What can hang from each mark:
Q: E N V
P: A N V
W: A L N V
D: R
A: Q
K: V
R: D E
E: R
V: Q W
L: W

Each row was made from one small tree. The marks that hang from a mark follow it in brackets, in alphabetical order. Every link used is in the known rows. Write each row's tree.
Known rows:
P(A V): [-30.4 -20.0 -35.6  33.1  28.4 -12.0  -1.2 -19.1  35.3  35.2  -7.4  -8.4
 -22.1   0.7  48.4   5.5  25.9  37.1   3.1  25.6  19.7   9.1  17.0  -2.2]
D(R(E)): [-48.1 -31.0 -28.2  36.1  22.1  11.1 -14.2 -55.7  80.8  34.4  -4.2  19.3
  28.8 -29.8  33.6 -13.1  26.9  17.0 -30.8 -27.2   1.9 -10.1  49.6  12.2]
W(A(Q(E)) L N V): [-26.2 -18.9 -52.3  27.9  13.0 -20.6 -33.5   3.8  50.6  11.0 -28.9  23.7
 -30.5  21.4  46.3 -23.3  30.9  19.1  -3.4  61.3 -62.6 -17.8  18.0  10.0]
K(V): [-35.1 -25.8 -30.1  38.3  12.8  -5.7 -16.1 -52.7  39.0  45.4  -6.7   8.2
   0.5 -37.1  67.7  -5.9   2.6  14.1 -14.5 -22.3  -1.7  34.7  40.5  -9.4]
K(V(Q(N))): [-36.4 -28.8 -14.2  20.8   5.1  -0.9 -16.6 -57.8  34.9  48.6   7.2   0.2
 -20.7 -26.9  49.7  -6.4  22.7  -0.6 -25.1 -26.7 -11.8  24.2  50.0  -9.8]
A(Q(E(R(D)) V(W(L N)))): [-31.4 -31.9 -25.9  19.6  36.0   6.5  -4.9 -29.3  49.8  37.5 -29.8   1.6
   3.1 -14.0  22.3 -18.4  30.6   3.9 -24.0  -7.6 -45.7  -5.6  33.3   9.5]
W(A(Q(E(R(D)) V)) L N): [-25.8 -29.2 -23.4  21.6  29.3 -19.2 -10.3  -1.9  49.9  15.1 -36.3  17.4
 -18.2  13.8  36.0 -25.0  40.2  10.8   0.5  25.8 -55.5 -14.5  10.1  22.9]
Q(E(R) N V(W(A L))): [-22.0 -40.3  -5.9   3.1   0.9 -15.6   8.5 -45.3  40.5  18.5 -50.7  17.5
   7.5 -17.1  27.9 -15.0  46.2  -3.0  -5.0 -12.7 -49.1 -40.0   9.0  34.1]
L(W(N)): [-36.9 -37.7 -37.0  27.8  31.0   9.1 -15.0 -48.8  75.7  31.3 -43.0  23.6
 -23.7  -9.9  62.0   9.5 -13.7  31.0 -27.3  -4.8 -13.2   5.7  42.1  18.3]
K(V(Q(E(R)) W(L N))): [-36.1 -29.6 -23.5   9.7  10.7 -13.4  -8.1 -51.9  31.1  33.6 -11.9  25.0
  -5.6   2.7  27.7 -14.7  16.1   6.2 -21.5   0.5 -32.8  -7.3  44.8  14.3]
V(Q(E(R(D))) W): [-32.9 -31.7 -17.5   4.9  33.5   1.8  -1.0 -57.4  61.8  39.9  -8.9  22.8
  -4.7 -17.0   5.3 -13.1  25.4  -1.6 -46.2 -35.0  -2.1 -19.0  45.3  10.5]
K(V(Q(E))): [-47.5 -14.7 -23.3  29.3   9.8 -10.2 -22.5 -51.4  41.9  54.4  15.9  -2.4
  -0.2 -32.1  45.9 -11.4  18.9  -3.1 -26.1 -22.1  -8.1  24.3  48.9   0.5]
Q(E(R)): [-44.7 -27.3 -30.8  41.1  19.5 -14.1 -12.0 -46.8  86.2  39.2 -15.4  12.8
   8.3 -42.0  24.3 -15.4  26.7  14.3 -35.1 -40.6   8.4  -7.5  25.7  15.5]
K(V(W)): [-23.2 -35.6 -30.4  22.4  17.1  -0.3  -6.4 -59.7  26.3  39.8 -25.4  21.9
   3.3 -27.0  66.1  -1.2  -3.6  14.2 -14.6 -18.5  -6.4  20.0  39.8  -5.6]
A(Q(E(R(D)) N V(W))): [-33.1 -41.7 -10.0  14.3  25.0  15.4  -1.6 -46.0  46.2  43.4 -34.4  -8.0
   0.5 -35.5  21.8 -15.8  43.5   0.3 -30.2 -39.7 -38.8  -7.5  26.1   3.5]
V(Q(E(R)) W): [-28.0 -30.3 -27.1  10.5  36.7   0.1  -3.8 -49.3  66.2  40.6 -12.4  22.2
  -7.4 -15.0   8.0  -9.6  30.3  -3.0 -51.7 -24.4   5.0 -25.8  49.3  14.5]
P(N V(Q)): [-34.0 -27.4 -18.2  22.4  19.9 -10.6  -3.5 -25.3  50.6  44.7  -0.3 -26.4
 -36.2   1.7  18.2   8.4  18.0  18.5 -11.6   2.3  -1.3  11.4  38.7 -15.2]
Q(E(R) N V): [-43.6 -34.5  -6.7  28.1  -3.7  -9.2   0.5 -53.6  62.3  44.4 -23.3  -9.2
  13.0 -49.5  22.0 -15.1  42.9   0.0 -17.5 -47.8 -35.3 -12.0  20.0  18.0]
K(V(Q W(A L N))): [-15.2 -31.7 -24.4   4.0  19.6 -13.0  -8.2 -35.1  17.4  24.6 -20.5  34.7
 -24.4  18.4  52.0  -8.2  13.4   5.1  -8.7  23.8 -30.0  -2.6  40.5   8.9]
A(Q(E(R(D)) N V(W(L)))): [-31.1 -38.5 -12.7   9.3  21.7  12.5  -3.4 -44.3  46.1  33.1 -32.2  -5.5
  -2.4 -25.9  24.8 -15.2  42.9  -3.6 -25.7 -24.0 -47.5  -8.7  27.4   7.3]
P(A(Q(E(R))) N V(W(L))): [-24.3 -33.4 -23.5   3.3  30.4 -14.2   6.7  -9.1  19.2  23.8 -47.9 -18.6
 -23.0  37.1  13.8   0.8  40.8  44.5   4.5  40.4 -13.3 -24.7  -1.2   0.4]
R(D): [-35.0 -32.6 -18.8  26.7  20.2   2.2  -5.6 -57.4  66.8  34.6  -6.8  14.9
  -4.9 -39.2  51.7  -5.3  -0.1  12.8 -14.8 -43.1  -2.2  29.3  30.0 -11.6]
R(D E): [-55.4 -39.9   2.6  24.4  15.0   9.1  -0.4 -75.9  75.7  27.6   0.9  10.1
  15.0 -50.5  49.9 -12.0   1.5  21.8 -15.2 -40.2   4.1  21.7  38.9  -8.1]
Q(E(R(D)) N V(W(A))): [-31.1 -46.1   8.0   3.6   2.4 -10.9  15.6 -57.6  34.6  30.1 -48.9  15.3
  15.2 -32.4  21.9 -18.9  39.8   4.7  -4.8 -45.0 -48.1 -29.0   3.1  23.8]
L(W(A)): [-25.7 -28.4 -34.5  26.8  44.2   2.8 -20.2 -38.1  64.9  24.9 -46.7  27.5
 -23.4 -15.2  73.3   5.2   5.5  22.7 -29.5   4.3   7.8   0.6  35.0  20.9]

Which tree is each row?
[-42.6 -18.3 -27.3  30.1  31.0  -6.8 -16.1 -40.5  82.4  48.2  11.1   4.8
 -11.3 -27.3   9.8 -15.1  39.3  -3.8 -51.6 -29.3  11.0  -7.1  49.8   9.4]
V(Q(E(R)))
[ -8.5 -46.8 -38.7   6.2  18.4  -2.7   2.9 -40.6  61.0  10.0 -43.2  41.7
 -20.5  12.0  52.4   6.8  -6.7  15.0  -7.3  11.7 -26.7 -12.9  31.1  12.0]
V(W(L N))
[-22.8 -31.5 -27.3   6.6  14.9  -4.6  -8.5 -48.8  25.6  32.1  -9.8  26.3
 -19.4   8.4  48.4  -4.0   3.9   3.8 -15.1  11.4 -30.5   8.4  52.6   2.1]
K(V(Q W(L N)))
[-28.7 -33.8  -9.6  24.4  29.9  -5.3  -8.7 -21.2  47.0  34.0 -33.9   1.9
 -11.7 -26.6  35.5 -22.4  55.2   5.0 -17.7 -22.5 -26.6  -8.1  10.7   9.8]
W(A(Q(E(R(D)) N V)))
[-31.8 -28.0 -24.1  27.0  25.4  -7.5   5.2 -46.4  53.5  46.6 -30.7   6.7
  29.0 -36.9  23.6 -13.7  24.9   2.1 -23.4 -28.0 -21.6 -16.6  31.8  19.3]
Q(E(R) V(W))
[-17.4 -32.8 -16.2   5.2  32.6 -10.9   5.6 -13.4  28.1  37.8 -53.3 -17.4
  -3.5  19.4  24.4  -9.2  46.3  27.7   0.0  15.1 -23.7 -17.7   2.6  -3.4]
P(A(Q(E(R) V(W(L)))) N)
[-24.8 -31.2 -29.7   1.9  19.8  -2.8  -1.2 -20.0  20.4  17.8 -30.8  -8.6
 -29.7  20.0  38.6   6.0  42.7  25.9   2.9  40.4 -16.3 -19.3   6.8  11.7]
P(A(Q(E N)) V(W(L)))
[-27.4 -43.0 -12.2  -1.9  17.0   3.0   0.6 -61.2  63.5  35.1 -20.6  20.8
 -18.8 -15.1   5.9  -6.5  38.5  -4.0 -46.6 -37.4  -9.7 -34.3  38.8  15.9]
V(Q(E(R) N) W)
[-33.6 -35.3 -23.9  25.0  39.9   9.4  -3.3 -30.4  49.8  48.0 -31.8  -1.3
   5.9 -23.4  20.2 -19.0  30.7   8.4 -28.8 -23.0 -38.0  -4.9  31.6   5.4]
A(Q(E(R(D)) V(W(N))))
[-29.7 -33.4 -11.7  10.5  15.9 -22.0  11.4 -36.2  39.6  22.3 -43.8  26.8
  17.9  -6.5  23.1 -23.1  24.3   8.8   3.6  -5.5 -55.6 -26.8  10.2  30.8]
Q(E(R(D)) V(W(A L N)))
[-23.4 -38.2 -29.8  16.7  21.4 -14.8  -9.4 -32.4  22.0  21.9 -44.0  32.8
  -7.4   6.3  47.7 -17.6  21.1  20.8  -9.7  12.7 -33.8 -10.6  21.4  16.1]
K(V(W(A(Q(E(R))) L N)))
[-42.5 -30.5 -12.1  18.2  11.5  -3.7 -11.9 -51.9  78.9  41.8   3.0   3.3
 -22.6 -28.9   6.9 -11.7  47.2  -4.6 -46.4 -41.6  -3.4 -16.1  39.6  11.6]
V(Q(E(R) N))
[-28.0 -10.0 -32.6  10.6  -1.8 -22.1 -31.5 -24.6  48.9  11.9  -2.1  18.6
 -29.6   5.8  37.1 -20.4  44.4  -5.1 -13.9  41.4 -44.7 -21.1  30.8  10.8]
W(A L V(Q(E N)))
[-39.0  -9.7 -36.6  14.3 -10.2  -9.3 -31.5 -44.8  61.1  23.3  14.5   5.0
 -21.2  -9.1  30.3 -13.9  29.3  -8.3 -24.5  23.0 -44.9  -4.1  49.4   0.0]
W(L V(Q(E N)))
[-42.9 -19.5 -30.6  21.8  28.3   0.2 -31.0 -44.4  55.7  31.7 -30.3  20.7
 -25.7 -11.1  34.1 -15.3  29.3  20.6 -46.6  12.3 -20.9 -21.4  43.6  20.0]
L(W(A V(Q(E(R) N))))
[-46.7 -20.3 -41.9  34.9  10.0 -11.7 -23.1 -31.7  67.6  46.0   3.4  14.7
 -16.6  -6.3   6.0 -24.9  22.7  20.1 -34.0   4.8 -39.5 -12.5  47.0  -0.8]
W(N V(Q(E(R))))
[-11.8 -37.2 -33.2  33.2  43.0  -6.0  -9.9   6.4  48.9  34.8 -41.8  11.6
 -30.2   5.2  54.5 -11.2  33.7  15.4  -7.6  17.2 -31.1  -3.1  19.6   6.6]
W(A(Q(V)) N)
[-10.8 -24.5 -34.1  35.8  52.0  -0.2 -16.2  -1.2  48.2  38.7 -29.2   1.9
 -21.6 -16.0  60.9 -10.0  41.9   2.3 -20.6   9.6  -5.3   7.1  29.7   0.5]
W(A(Q(V)))
[-32.3 -28.3 -45.2  30.5  29.0  -2.1 -26.0 -31.0  53.8  25.1 -48.7  34.2
 -27.2   3.3  62.7  -5.4  -3.1  38.9 -20.4  30.8 -32.8  -7.4  34.4  15.9]
L(W(A N V))
[-24.4 -38.1 -14.2   4.4   9.4   5.2  -6.7 -64.5  22.7  43.1 -11.4  14.6
 -18.3 -16.9  47.4  -1.4  16.0  -0.2 -25.0 -22.7 -16.8   9.9  48.7  -5.9]
K(V(Q(N) W))
[-21.1 -36.0 -15.8  -7.6  26.9 -18.6   1.3 -32.1  51.8  11.4 -29.3  46.2
 -23.0  26.2   8.9 -18.5  32.2   4.6 -20.9   9.8 -33.8 -43.0  24.2  31.6]
V(Q(E(R(D))) W(A L N))
[-17.3 -13.6 -35.1  11.4   8.2 -14.3 -29.1 -22.0  45.0  11.1  -3.2  22.6
 -42.0  12.0  43.8 -18.0  41.5  -2.4 -17.4  48.0 -37.0 -13.5  38.6  -0.5]
W(A L V(Q(N)))
[-41.0 -27.7 -26.4  28.5  26.4  -4.9  -6.4 -16.3  36.2  36.9 -16.7 -22.4
 -27.5  -1.5  23.2  -6.2  58.2  36.1 -13.2  13.3   3.3  -9.3   7.0   4.5]
P(A(Q(E(R) N)) V)
[-21.3 -33.0 -37.0  25.6  31.1 -20.5 -17.3   1.5  67.5   7.1 -41.1  28.6
 -33.6  20.0  37.8 -19.4  41.8  17.8 -12.6  30.6 -32.4 -25.5   9.8  26.7]
W(A(Q(E(R))) L N)
[-46.0 -27.6 -37.0  30.3  37.6   3.1 -29.7 -30.0  52.0  29.3 -48.7  25.3
 -21.3  -1.6  39.1 -21.2  14.3  42.0 -33.2  16.8 -42.9 -11.8  29.2  16.3]
L(W(A(Q(E(R(D)))) N V))
[-13.4 -46.4 -27.0   2.7  34.6  -8.0   0.1 -23.8  48.7   4.8 -55.9  44.6
 -22.1  19.6  33.5 -14.4  23.4  19.5 -11.3  13.0 -35.3 -30.0  11.3  21.2]
V(W(A(Q(E(R(D)))) L N))
[-27.3 -32.1 -10.1  -0.6   6.0 -15.1  -8.0 -53.4  20.3  23.7 -21.9  27.2
 -12.4  -1.6  34.9 -16.0  37.3  -1.2 -19.7  -2.2 -28.0 -17.6  30.6  18.5]
K(V(Q(E(R) N) W(A L)))
[-40.5 -28.4 -13.9  13.4   3.1  -3.7 -14.5 -50.9  76.1  41.3   6.1  -1.3
 -23.4 -28.5  26.0  -2.7  36.9 -12.0 -34.5 -35.7  -9.4  -6.0  38.1  10.7]
V(Q(E N))
[-18.1 -24.0 -23.8  15.8  18.4 -11.5 -18.2  -9.4  48.8  13.8 -30.6   1.9
 -21.8  -5.3  57.8 -11.1  52.0 -10.5  -4.0  23.5 -40.2 -10.7  14.1  20.5]
W(A(Q(E N V)) L)
[-17.0 -23.9 -49.9  26.8   7.0 -25.7 -22.0  -8.6  50.0   3.8 -29.4  39.3
 -30.2  23.4  55.4 -18.2  14.4  25.7   6.5  59.4 -52.3 -13.5  20.1   6.1]
W(A L N V)
[-29.5 -38.4  -5.8 -14.6   8.2  -0.4   1.0 -66.2  57.7  17.5 -15.3  26.0
 -18.6  -3.8   6.8 -10.5  34.4  -9.1 -34.1 -23.4 -28.5 -29.9  36.8  18.5]
V(Q(E(R(D)) N) W(L))
